Known rows, with every step that occurs:
K > C: [-25 -17  -1 -31 -26 -35  15 -12   3   9   2  -8 -21 -22   5   4   8  -7
  29 -19  18 -31   8  38 -11  14 -10 -44  19  22]
K > C > X: [-17  -3  -7 -36 -52 -42  13 -18   1   7  22  15  -7 -36 -15   8  24   6
  22  -4  25   7  -9  32   1  17  -5 -56   3  29]
K > C > M > P > R: [-47  -3  -3 -23 -34 -29  20 -23   1  24 -30  34   5   7 -14 -24  36 -18
  16   2  26 -23 -11  -7 -32  19 -19 -42 -24  46]
X > C > R > U > A: [ -7   1  15   6  25 -26  -4  -2   2  -7   8 -49  -3  -4  -1  13 -26  28
   0 -13 -19   6  36  21 -14 -33  35 -25   1  12]
R > P > M > C: [ 20 -16  -3   6 -14  12  15  22   4  10   3 -13  -6 -20   3  -1  -8  32
 -35 -29  47  -6  48  -8 -26 -32 -24  28  13  39]
P > M > C: [  9 -27   0   5 -30  18   9  19 -14  10   6  -9 -22 -45 -12   6 -26  25
 -34 -36  30   4  45  10  -6 -18 -28  12  28  32]
G > X: [-29 -22   3 -15 -29  -8  39 -12   8  14  21  19 -29 -49 -37  12 -14   5
   5 -22  37 -20  12  10  21 -13  25 -14   3   4]
X > G: [-10 -40  12  -8  -7 -19   6  -9 -10  -7  -5 -29 -21 -22  11   4 -24  15
  15 -28  28 -56  12 -11 -11 -28 -12 -26  22   7]
C > M > P > A: [ -7 -28   9 -19 -48  14  14 -21  29  14   3  30  -2 -42 -29   1  -2 -15
  15   5  12 -43 -39  -3  -9  -9 -15  -3  -3  53]
U > X: [-20  14 -25  -7  -1 -10  13 -28  -2   2   9  -9 -34 -42  -5  20 -15  -2
  20   0  29 -23  23  14 -18 -19  11 -24  33  15]
R > U: [  1  14 -13  -7 -27 -35  25 -18  27   9  -5  -3 -42 -32 -27   0   5  12
  -3 -10 -17 -18  28  35  -6 -17  -6 -35  10  14]
G > X > C > M: [-50 -17  15 -29 -53 -20  15  10 -22   6   6  15 -11 -35 -25   6  -4  -3
 -21 -13  28 -27  -2  -7  29 -47  28  -7   8  14]
K > C > R > U: [ -6  -3  -5 -25 -13 -43  14 -13  33  18   9 -40 -24  -3   9   3   1  -7
   9 -37 -39  12  26  56  -5  13  -7 -50  -4  21]
N > U: [  5 -13 -11  11 -44  -8  25 -39  18   7 -11 -16 -31 -40   2   9 -16  25
  26 -18   3 -75  27   2   1 -18  14 -17  32  -5]
G > X > C > K: [-22 -42  18 -19  -4 -27  19  26 -15   9  15 -13  11 -31 -31  22 -77  17
 -21  13  40 -15  48  -4  43 -23  36 -23  14 -11]
X > C: [-22 -22  21  -7  -9 -29  -1  16 -16   1  -9 -26 -22 -22   1  11 -32   3
   2 -14  23 -32  19   6 -10 -30  17 -34  23  11]
N > U > X: [ -2  25 -34  11 -24   2  14 -50   1  -5  -5 -22 -36 -44   6  23 -18  14
  32   5   3 -55  30  -1  -7 -27  23 -15  48 -10]
G > X > C > M > P: [-52 -28  10 -39 -35 -10  14   1 -26  22 -15  18   4 -30 -54   4 -19  -8
 -10  19  34 -15 -20 -31  24 -30  39 -15 -25  20]
N > G > X: [-22 -33 -11 -37 -35 -27  35   2   8  18  22   3 -15 -62 -34   6  17  14
  15 -45   7  -8  30  -7  38 -27  25 -27   1 -27]
P > M > C > R > U > X > G: [ 31   8  -8   6  24   6 -21   8 -25 -18  10 -76 -19 -23  23  26 -48  21
 -47 -35 -12  46  65   2  -6 -39 -30   0  20  13]
C > M: [-26  -9  -6 -17 -60 -20  24 -21   2  19   4  17 -19 -40 -10  -2  14   3
   6 -18   8 -44   2   6   1 -25 -12  -2  17  32]
M > C > X: [ -8 -26  -5 -19 -59 -21   8  -4 -24   5  27  10   5 -49 -36  23 -13  33
  -8 -25  36  27   8   8  22 -26  -9 -24   2  42]
N > G: [ -9 -34  -5 -19 -28 -31  20   3   9  16   7 -17 -19 -52 -10   1  14  17
  26 -41  -8 -25  32  -4   6 -25  -1 -35  20  -8]
P > M > C > R > U > X: [ 22  26 -23   7   6   8  -6   5  -2   6  21 -50 -26 -33  -2  24 -33  12
 -44 -28 -15  65  65  28  -4 -20 -15   3  17  23]
G > X > C > R: [-29 -50  31 -14   0 -21  19  21  -6  10  16 -36 -12 -17  -2  22 -56  -1
  -3 -44  21   9  22  -1  22 -25  52 -23  -9   0]
U > A: [-17 -11  -1   3  -3   2  23 -29   4  -1  13   7  -9 -40 -18  10  -4  31
  25  -7  33 -40  16  12 -17 -21  18  -2  18  18]
K > C > M > P: [-42 -13 -12 -49 -47 -20   9 -21  -4  35 -21  18   2 -26 -17  -7  21 -13
  27  11   4 -31 -28   4  -4  10  -7 -29 -10  45]
C > K: [  3 -37  -4  -3 -16 -23  29  -3   8  24   6  -7   1 -36 -15  14 -57  25
   7   6  21 -33  46   3  13  -1   0 -16  27  13]

Rows:
[-14  36 -32 -30   9 -41  -1 -25  17   3  16 -53 -27  -8  12  21   1 -14
  17 -14 -28  33  34  52  -7  12   1 -54   7  16]  K > C > R > U > X
[-52 -24  18 -33 -29 -36   9  19 -23  18 -18  22  17 -17 -45 -19  26  -3
 -13 -12  26   5  18 -65  18 -41  27 -39 -34  -3]  N > G > X > C > M > P > R
[-37  -5  -9 -41 -59 -33  13 -16  -4  15   0  10 -12 -27   8  -3  31 -12
  15 -18   2 -38 -11  28  -3   1 -21 -23  17  41]  K > C > M
[ 24  -3  -2  13  -8   0  32   5  38  16   3  -1 -22 -24   8 -14   6  22
 -14  -9  46 -31  41  -2 -41 -15  -5  21  11  21]  R > P > M
[ -1  27 -14   0  -4 -15  18 -33  19  -5   7   5 -19 -33 -36   7  18  30
   7   6  -3 -20  31  26 -11 -26  11 -15   8  15]  R > U > A
[  1 -30  12 -11 -34 -37   3 -21 -15 -11  18  -5  -9 -36  -6   9  -5  31
  11  -8  36 -18  -4 -14  -3 -29  -6 -33   3  16]  C > X > G
[  1 -29  32   2  14  -3  22  37  19  13  23 -35  -6  -1  17   1 -36  16
 -36 -31  51  18  43 -15  -5 -28  39  19 -18   3]  G > X > C > R > P > M
[ 21 -22   6  23   7   3  32   7  45  25  16 -29 -14  -6  34  -7 -15  17
  -9 -36  27  -6  47  -4 -35  -5   4  24  -7  23]  C > R > P > M
[-13  46 -13 -10  12 -40 -11  -9 -12 -14 -10 -38 -38 -18 -14  22 -18  -1
 -13  21  -8   6  39  22 -10 -44  17 -49  29   1]  R > U > X > C
[ 28  -3  -4  -1 -44  -6   7   9   2   5  26  14   9 -34 -15   3  10  48
 -41 -11  58  34  35  -7 -12 -28 -15  16  -7  49]  R > P > M > C > X
[ -1   9 -16   9  19 -21  -2 -22   1  -9 -11 -84   0  11  54  28 -37  18
  22  -7   8 -33  48 -34 -22 -52  49  -9  14  -2]  N > U > X > C > R > P
[-20  47 -19  -6   0 -29  -2 -43 -12 -12 -34   1  -4   5 -25 -10  20  -3
  -9  31   8  -4  15 -42 -35 -35 -18 -35 -16  26]  C > M > P > R > U > X > G
[-31  50 -26 -24  -7 -31 -17 -23 -20   8 -28 -10 -13 -19 -43  10  -5 -14
 -10  54 -11   2   5 -13  -3 -40  22 -34  -1  30]  R > U > X > C > M > P
[ 22 -15   5   5 -54   3   1  15 -18   9  30  15 -11 -59 -25  13  -9  39
 -42 -21  42  40  27  14   5 -15 -19   1  14  37]  P > M > C > X
[  9  11   5  16  46  -8  -1  20   5  -1  11 -64 -14   5  41  16 -37   7
 -21  -8  38  14  53 -15 -45 -36  27  13  12  20]  U > X > C > R > P > M
[ 23   2  -3  16   6  25  -1   7   4   1  23 -32   0 -28 -17   9 -19  48
 -37 -38 -12  43  64  27  -3 -21 -10  23   6  27]  P > M > C > R > U > A
[ -6  18 -35 -10   0 -14  -3 -10  -9  -1  16 -56 -14 -25  -6  36 -35  14
 -12 -35 -25  50  49  23  12 -27  -4 -24  10  30]  M > C > R > U > X
[-30 -21 -14 -18 -44  -7  24 -25   4  36 -21  24  -2 -35 -34  -3   1  -6
  15  13  14 -34 -17 -17  -2 -10   7  -9 -10  42]  C > M > P
[-51  25  -2  -4   4 -24  -6 -11 -36  -1 -32   5  -1   2 -16   0  -2 -17
  -4  32  41  -8  10 -40 -38 -30  22 -29  -5  37]  U > X > C > M > P > R
[ 14 -19   4  -5   8 -14  24  14  38  23  12 -38  -8   7  47  -9   4   7
   1 -37  25  -1  34  17 -41  18  -7   2  -8  34]  K > C > R > P > M
[  0  28 -29  -3   9 -24  16 -28  21   5  18 -43 -30 -22   0  23 -20  -2
   8 -13 -21  23  41  29  -4 -11  15 -29   9  12]  C > R > U > X
[ 28  20  -4  31  26   2  -7  -4   7  -5  -4 -80 -14   0  53  15 -36  25
 -11  -5  19 -19  62 -25 -36 -41  39  19  26 -10]  N > U > X > C > R > P > M
[-24  36 -12   2 -16 -11  24 -47  15   7 -25  46   9  -4 -56 -27  46  21
  -1  31   7 -17   9 -17 -32 -17   2  -8 -32  42]  C > M > P > R > U > A
[ 16 -26  28  22  25 -16   9  37  18   8   4 -54  -5  12  41  -3 -31  17
 -24 -29  33   0  46  -6 -39 -25  17  11   2  21]  X > C > R > P > M
